Known rows, with every way that one mark hangs from another
z_190[z_82[z_267] z_307]: [ 1.28 -0.79 -0.21  0.74 -1.99  3.32 -0.87  2.37 -0.49  0.05 -1.03 -0.01
  2.78  2.87  0.99 -1.46 -0.60 -2.54 -0.37  0.26  1.74  0.06]
z_183[z_259[z_748[z_14[z_190 z_267]]]]: [ 1.02 -3.49  1.62 -3.42 -2.58  1.44 -0.47  1.75 -2.09  0.44 -1.74 -2.33
 -1.29 -0.32 -1.13  1.68 -0.88 -0.17  1.13  1.55  3.25 -1.10]
z_190[z_14[z_267]]: [ 0.61 -1.99  0.83  0.49 -0.89  2.04 -0.98  3.61 -1.67  0.22  1.36 -0.78
 -0.11  1.30 -0.80  1.34 -0.15 -2.72 -3.38  1.78  2.19  0.55]
z_190[z_82]: [ 0.98  1.21  0.87  0.18  1.53  2.16 -0.67  2.24 -0.72  1.22 -2.61 -2.14
  3.84  1.08 -0.53 -0.70 -0.94 -0.99  0.82  0.32  2.03  0.13]
z_183[z_259[z_748[z_14[z_267]]]]: [ 0.82 -1.65  2.23 -1.76 -2.30  1.24  0.10  2.27 -1.17  0.39  0.06 -1.96
 -1.01  0.35 -2.97  1.61  0.31 -1.23  2.37  1.15  3.70 -0.88]
z_259[z_748]: [ 2.26 -1.05  1.96  0.34  1.62  0.96 -0.72  1.91 -4.89  1.01  0.74  0.19
  2.80  1.44 -1.51  1.59 -4.66 -1.39  0.64  0.95  0.89 -0.22]
z_170[z_14[z_190[z_82] z_267]]: [ 0.50 -1.41  0.66 -1.92  0.60  3.87 -0.69  2.37 -5.28  0.63 -5.21 -3.31
 -0.22 -0.41  0.77  0.07  0.69  0.98 -2.72  2.36  0.66 -0.06]
z_82[z_267[z_14]]: [ 0.96 -0.34  1.39  1.46  0.48  3.52 -0.09  1.35 -1.82 -0.78 -0.27 -2.34
  0.60  0.96  2.74  1.62 -2.32 -1.74 -0.48  1.71  3.58  1.52]
z_748[z_259]: [ 0.49  1.10  1.74  0.35 -2.08  0.45 -0.44  1.60 -0.40  0.88  0.26 -1.90
  2.85  0.31 -0.28  1.50 -1.01 -1.28  1.05  0.71  2.08  1.04]
z_183[z_259[z_748]]: [ 2.11 -1.39  1.02  0.11  1.09  1.13 -0.43  2.74 -1.75  1.01 -0.65 -1.23
  3.92  0.36 -1.12  2.30 -4.55 -1.35  2.97  1.09  2.19 -0.10]
z_267[z_14[z_190] z_82]: [ 1.44 -2.46  0.95  0.37  1.78  1.69 -1.05  1.57 -3.16  0.19 -0.65 -2.48
  1.40 -1.32  5.32  3.72 -3.80 -1.21 -4.08  3.97  3.84  1.00]
z_14[z_190 z_267[z_82]]: [ 1.16 -3.34  1.99 -0.96  0.56  1.74 -1.23  2.11 -6.24  0.48  0.07 -1.67
 -1.30 -0.22  4.56  2.46 -2.44 -2.07 -4.97  3.75  3.68  1.53]
z_267[z_14 z_82]: [ 1.29 -0.74  1.68  2.08  2.14  1.55 -0.49  2.19 -2.50  0.24  1.16 -2.17
  1.83 -0.58  3.32  3.58 -2.47 -2.19 -2.89  3.56  4.31  1.15]
z_14[z_190[z_82]]: [ 1.12 -0.60  0.19 -1.49  1.06  2.32 -1.20  1.71 -1.82  1.24 -4.34 -2.53
  3.51  0.34  1.45 -0.55 -2.35 -0.06 -0.41  0.72  1.59 -0.05]
z_183[z_259]: [ 0.79  0.03  0.29  0.33  0.91  1.49 -0.34  3.17  1.93  0.50 -1.58 -2.53
  4.30  0.13  1.16  1.49 -3.21 -1.86  2.60  1.21  3.30  1.24]
z_748[z_14[z_267[z_82]] z_259 z_273]: [-0.75 -1.02  3.69 -0.86 -5.94 -0.28  0.98 -0.24 -0.22  0.47  3.33 -2.71
 -2.92 -0.22 -0.32  2.07  5.39 -1.51 -0.74  2.37  5.89  0.46]
z_170[z_14 z_273]: [ 0.30 -1.10  0.71  1.59  2.22  2.45  0.84  2.25 -1.65  0.56 -0.93 -2.19
  1.66  0.55 -0.13 -0.29 -0.50 -0.60 -1.31  1.46 -1.11  1.97]
z_259[z_748[z_14[z_267[z_82]] z_273]]: [ 1.00 -3.17  3.87 -0.84 -2.16  0.24  0.75  0.06 -4.45  0.59  3.86 -0.57
 -2.89  0.94 -1.46  2.14  1.60 -1.60 -1.04  2.57  4.66 -0.88]
z_14[z_190[z_307] z_267]: [ 0.70 -3.58 -0.19 -1.69 -1.21  1.20 -1.52  2.94 -4.92  0.12 -0.43 -0.27
 -0.58  0.93  1.15  0.61 -2.68 -2.10 -4.39  2.01  2.20  0.59]
z_267[z_82]: [ 1.51 -0.91  1.97  1.52  1.58  1.18 -0.80  2.39 -2.11  0.60  1.36 -0.67
  2.96  0.76  3.28  2.27 -2.94 -2.87 -1.91  2.81  3.00  1.39]
z_170[z_273]: [ 0.46 -0.96  1.02  1.12  2.26  1.42  0.37  1.91 -1.67  1.05  0.37 -1.97
  1.42  1.12 -0.16 -1.04 -1.75 -1.81 -0.69  0.38  0.81  2.27]
z_259[z_748[z_14[z_190 z_267] z_273]]: [ 0.62 -4.02  2.50 -3.44 -2.39  0.55  0.35 -0.48 -4.67  0.47  0.40 -1.41
 -3.08  0.60 -2.29  0.86  0.13  0.32 -0.16  1.29  3.39 -1.31]
z_183[z_259[z_748[z_273]]]: [ 1.61 -1.93  0.89 -0.14  0.66  0.42  0.60  1.30 -0.98  1.07  0.19 -1.87
  3.27  0.29 -1.93  2.03 -3.17 -0.81  4.23  0.93  3.54 -0.23]
z_82[z_267]: [ 1.20 -0.65  1.60  0.91 -0.15  3.12 -0.34  1.64 -1.73 -0.40  0.05 -0.81
  1.87  2.37  2.75  0.35 -2.98 -2.43  0.47  0.99  2.35  1.75]

Rows
[-1.33  0.09  3.01 -1.82 -5.98 -0.14  1.12 -0.27  0.77  0.35  1.62 -3.18
 -2.42  0.28 -2.92  0.56  5.11 -0.42  1.42  0.65  4.91  0.08] | z_748[z_14[z_267] z_259 z_273]
[-0.65 -1.19  1.39 -2.56 -5.60 -0.41  0.48 -1.08  3.29  0.44 -0.56 -2.80
  1.18 -0.34 -0.19  0.70  1.69  0.72  1.88  0.50  3.49 -0.44] | z_748[z_14[z_190] z_259 z_273]
[ 0.32 -2.30  2.25 -2.06 -2.88  0.56  1.15  0.88 -0.68  0.50  0.79 -2.54
 -1.51  0.35 -3.90  1.36  1.79 -0.61  3.40  1.07  5.10 -1.04] | z_183[z_259[z_748[z_14[z_267] z_273]]]
[ 1.73 -1.74  1.29 -2.75 -1.40  1.69 -0.88  0.49 -1.45  1.24 -3.23 -1.29
  2.33  0.77 -1.85 -0.24 -0.71  0.83  1.19  0.06  0.93 -2.59] | z_259[z_748[z_14[z_190[z_82]]]]
[ 1.21 -3.35 -0.84  0.07 -1.73  2.99 -1.12  1.72 -2.02 -1.12 -0.90 -0.90
  0.81  0.88  4.15  1.45 -3.79 -1.76 -3.08  2.19  2.64  0.69] | z_82[z_267[z_14[z_190[z_307]]]]
[ 1.48 -2.35 -1.43  1.62 -3.98  3.61 -1.35  3.35  2.91 -0.21 -0.08  0.85
  3.39  3.10  0.20 -0.83  0.53 -3.18 -2.10  0.37  0.78 -0.86] | z_190[z_14 z_82[z_267] z_307]
[-0.82  0.75  2.21 -0.95 -5.21 -0.55  1.03 -0.55  4.06  0.43  1.22 -2.53
  1.51  0.49 -2.19  0.63  3.13 -0.21  3.11  0.04  3.90 -0.19] | z_748[z_14 z_259 z_273]
[ 0.00 -3.56  0.86 -0.82  1.28  3.16  0.36  2.03 -6.11  0.41 -2.23 -3.13
 -2.60 -0.39  1.16 -0.13  0.03  0.25 -4.29  2.60 -0.49  2.03] | z_170[z_14[z_190 z_267] z_273]
[ 1.22 -1.81 -1.41 -1.24 -0.68  1.64 -1.69  2.58 -0.87  0.88 -3.12 -0.60
  3.95  0.96  0.69 -0.87 -2.27 -1.04 -1.95  0.75  1.12 -0.81] | z_14[z_190[z_82 z_307]]
[ 1.24 -3.31  2.50 -3.23 -1.94  1.22 -0.72  0.88 -5.32  0.42 -0.50 -0.81
 -2.27  0.66 -1.44  1.08 -1.02 -0.16 -1.28  1.39  1.85 -1.23] | z_259[z_748[z_14[z_190 z_267]]]
[-0.21 -1.70  1.53  0.75  1.68  3.06  0.93  2.61 -5.26  0.41 -0.34 -2.88
 -2.39  0.42 -0.88 -0.31  1.41 -0.76 -3.12  2.24 -0.01  2.30] | z_170[z_14[z_267] z_273]
[-0.09 -0.55  1.56 -2.34 -5.07  0.28 -0.61  0.31  2.52  0.42 -1.38 -2.20
  1.80 -0.24  0.53  0.98  0.38  0.15  0.85  0.44  2.04 -0.21] | z_748[z_14[z_190] z_259]
[ 1.05 -1.57 -1.66 -0.65 -0.17  2.02 -1.45  2.37 -1.19  0.52 -3.50 -2.09
  2.81 -0.35  0.70  0.37 -1.87 -0.35 -2.89  1.56  2.37 -1.00] | z_267[z_14[z_190[z_82 z_307]]]
[ 0.94 -0.40 -0.13 -1.04  1.63  2.68 -0.98  1.47 -2.08  0.86 -4.71 -3.99
  2.59 -0.98  1.45  0.72 -1.82  0.62 -1.37  1.47  2.81 -0.37] | z_267[z_14[z_190[z_82]]]
[ 1.19 -2.33  1.24 -3.10 -1.94  0.94  0.18 -0.90 -0.84  1.29 -2.53 -1.86
  1.66  0.68 -2.63 -0.66  0.57  1.37  2.36  0.01  2.34 -2.70] | z_259[z_748[z_14[z_190[z_82]] z_273]]
[ 1.40 -1.45  0.56 -1.22 -0.63  4.15 -0.98  0.97 -2.11  0.30 -4.08 -2.22
  2.15  1.46  3.59 -0.96 -1.88 -0.61 -0.04  0.78  1.87  0.63] | z_14[z_190[z_82[z_267]]]
[ 0.51 -2.92 -0.04 -0.02  2.09  2.71  0.29  1.77 -2.99  0.47 -2.66 -2.52
  1.28 -0.20  1.88 -0.23 -1.93  0.34 -2.51  2.00 -1.55  1.68] | z_170[z_14[z_190] z_273]
[ 0.00 -2.48  0.46 -1.31  1.18  3.94  0.29  1.97 -5.53  1.18 -4.53 -4.25
 -2.06 -0.56 -0.13 -1.75  2.32  1.12 -3.61  1.83 -0.59  1.03] | z_170[z_14[z_190[z_82] z_267] z_273]
[ 0.00 -0.62 -0.37 -2.43 -6.93  0.53 -1.10  1.10  3.98  0.82 -2.59 -1.52
  2.83  0.29 -1.29 -0.81  2.82  0.00  0.10 -0.23  1.50 -2.00] | z_748[z_14[z_190[z_82 z_307]] z_259]
[ 1.00 -1.58  2.29 -0.96 -1.33 -0.14  0.79 -0.25 -0.54  0.54  1.70 -0.39
  1.28  1.64 -3.45  0.74 -0.48 -0.43  2.95  0.31  2.78 -1.51] | z_259[z_748[z_14 z_273]]
[-0.65 -0.11  1.05 -3.02 -5.66  0.39  0.41 -1.15  3.66  1.16 -2.90 -3.86
  1.86 -0.45 -1.47 -0.81  4.05  1.62  2.58 -0.33  3.38 -1.46] | z_748[z_14[z_190[z_82]] z_259 z_273]
[ 0.40 -2.88  2.22  1.68  1.64  2.85  0.79  2.63 -6.14  0.48  1.19 -2.33
 -2.68 -0.10  1.72  1.17  1.67 -1.71 -5.18  3.87  0.80  2.56] | z_170[z_14[z_267[z_82]] z_273]
[ 0.09 -4.81 -0.70 -0.63 -0.56  2.50 -0.07  2.94 -5.20  0.10 -1.12 -1.30
 -2.30  0.19  0.39 -0.58  0.01 -0.71 -5.71  2.60 -0.97  1.39] | z_170[z_14[z_190[z_307] z_267] z_273]
[ 0.82 -1.64  1.38 -1.20 -2.14  0.11  1.07  0.59  2.84  0.54  0.45 -1.94
  2.30  0.51 -3.01  1.40 -0.35 -0.47  5.19  0.39  4.08 -1.45] | z_183[z_259[z_748[z_14 z_273]]]
[-0.68 -1.61  1.30 -3.68 -2.87  1.74  0.32 -0.18 -0.56  0.72 -2.90 -3.78
 -1.88  0.32 -1.36 -1.57  4.00  0.72 -0.06  0.71  4.45 -0.99] | z_748[z_14[z_190[z_82] z_267] z_273]
[ 0.99 -2.59 -1.26 -0.27 -0.02  1.22 -1.38  2.42 -1.75 -0.22 -1.18 -1.06
  2.29 -0.25  1.91  1.92 -4.13 -1.17 -3.62  2.23  2.34 -0.05] | z_267[z_14[z_190[z_307]]]
[ 1.53 -3.79 -0.52  0.69 -0.09  1.11 -1.53  2.49 -2.48 -0.15  0.50 -0.61
  1.91 -0.73  4.60  3.41 -3.92 -2.20 -5.56  3.96  3.42  0.30] | z_267[z_14[z_190[z_307]] z_82]
[-1.16 -1.75  2.27 -3.46 -6.25  0.05  0.55 -0.82 -0.08  0.38 -0.10 -3.54
 -2.70 -0.52 -1.07  0.66  3.67  0.53  0.13  1.01  4.39 -0.04] | z_748[z_14[z_190 z_267] z_259 z_273]
[ 1.28 -4.32  0.06  1.82 -2.90  1.29 -1.59  4.50 -1.74  0.00  4.13  1.57
 -0.16  1.44  1.05  2.57 -0.05 -4.70 -7.00  3.52  2.56  0.13] | z_190[z_14[z_267[z_82]] z_307]
[ 0.17 -0.28  1.62 -2.38 -6.91  2.92 -0.40 -0.56  2.77  0.19 -3.36 -3.08
  0.97  0.71  1.58 -1.00  3.26  0.46  1.87 -0.25  2.21 -0.56] | z_748[z_14[z_190[z_82[z_267]]] z_259]
[ 1.01 -1.52  3.25 -1.54 -1.54  1.07 -0.19  1.44 -4.33  0.49  1.33 -0.54
 -2.09  1.52 -3.45  0.97  0.41 -1.17 -0.09  0.99  2.39 -0.92] | z_259[z_748[z_14[z_267]]]
[ 0.58 -4.56  1.46  0.08  1.32  2.98  0.24  2.06 -6.86  0.48 -0.56 -2.74
 -2.90 -0.87  3.79  1.35  0.20 -0.75 -6.30  4.36  0.47  2.29] | z_170[z_14[z_190 z_267[z_82]] z_273]
[ 1.43 -2.67 -0.97 -0.88 -2.55  3.48 -1.44  1.82 -1.27 -0.01 -2.94 -0.42
  2.45  2.11  2.97 -1.32 -1.94 -1.59 -1.58  0.72  1.36 -0.12] | z_14[z_190[z_82[z_267] z_307]]
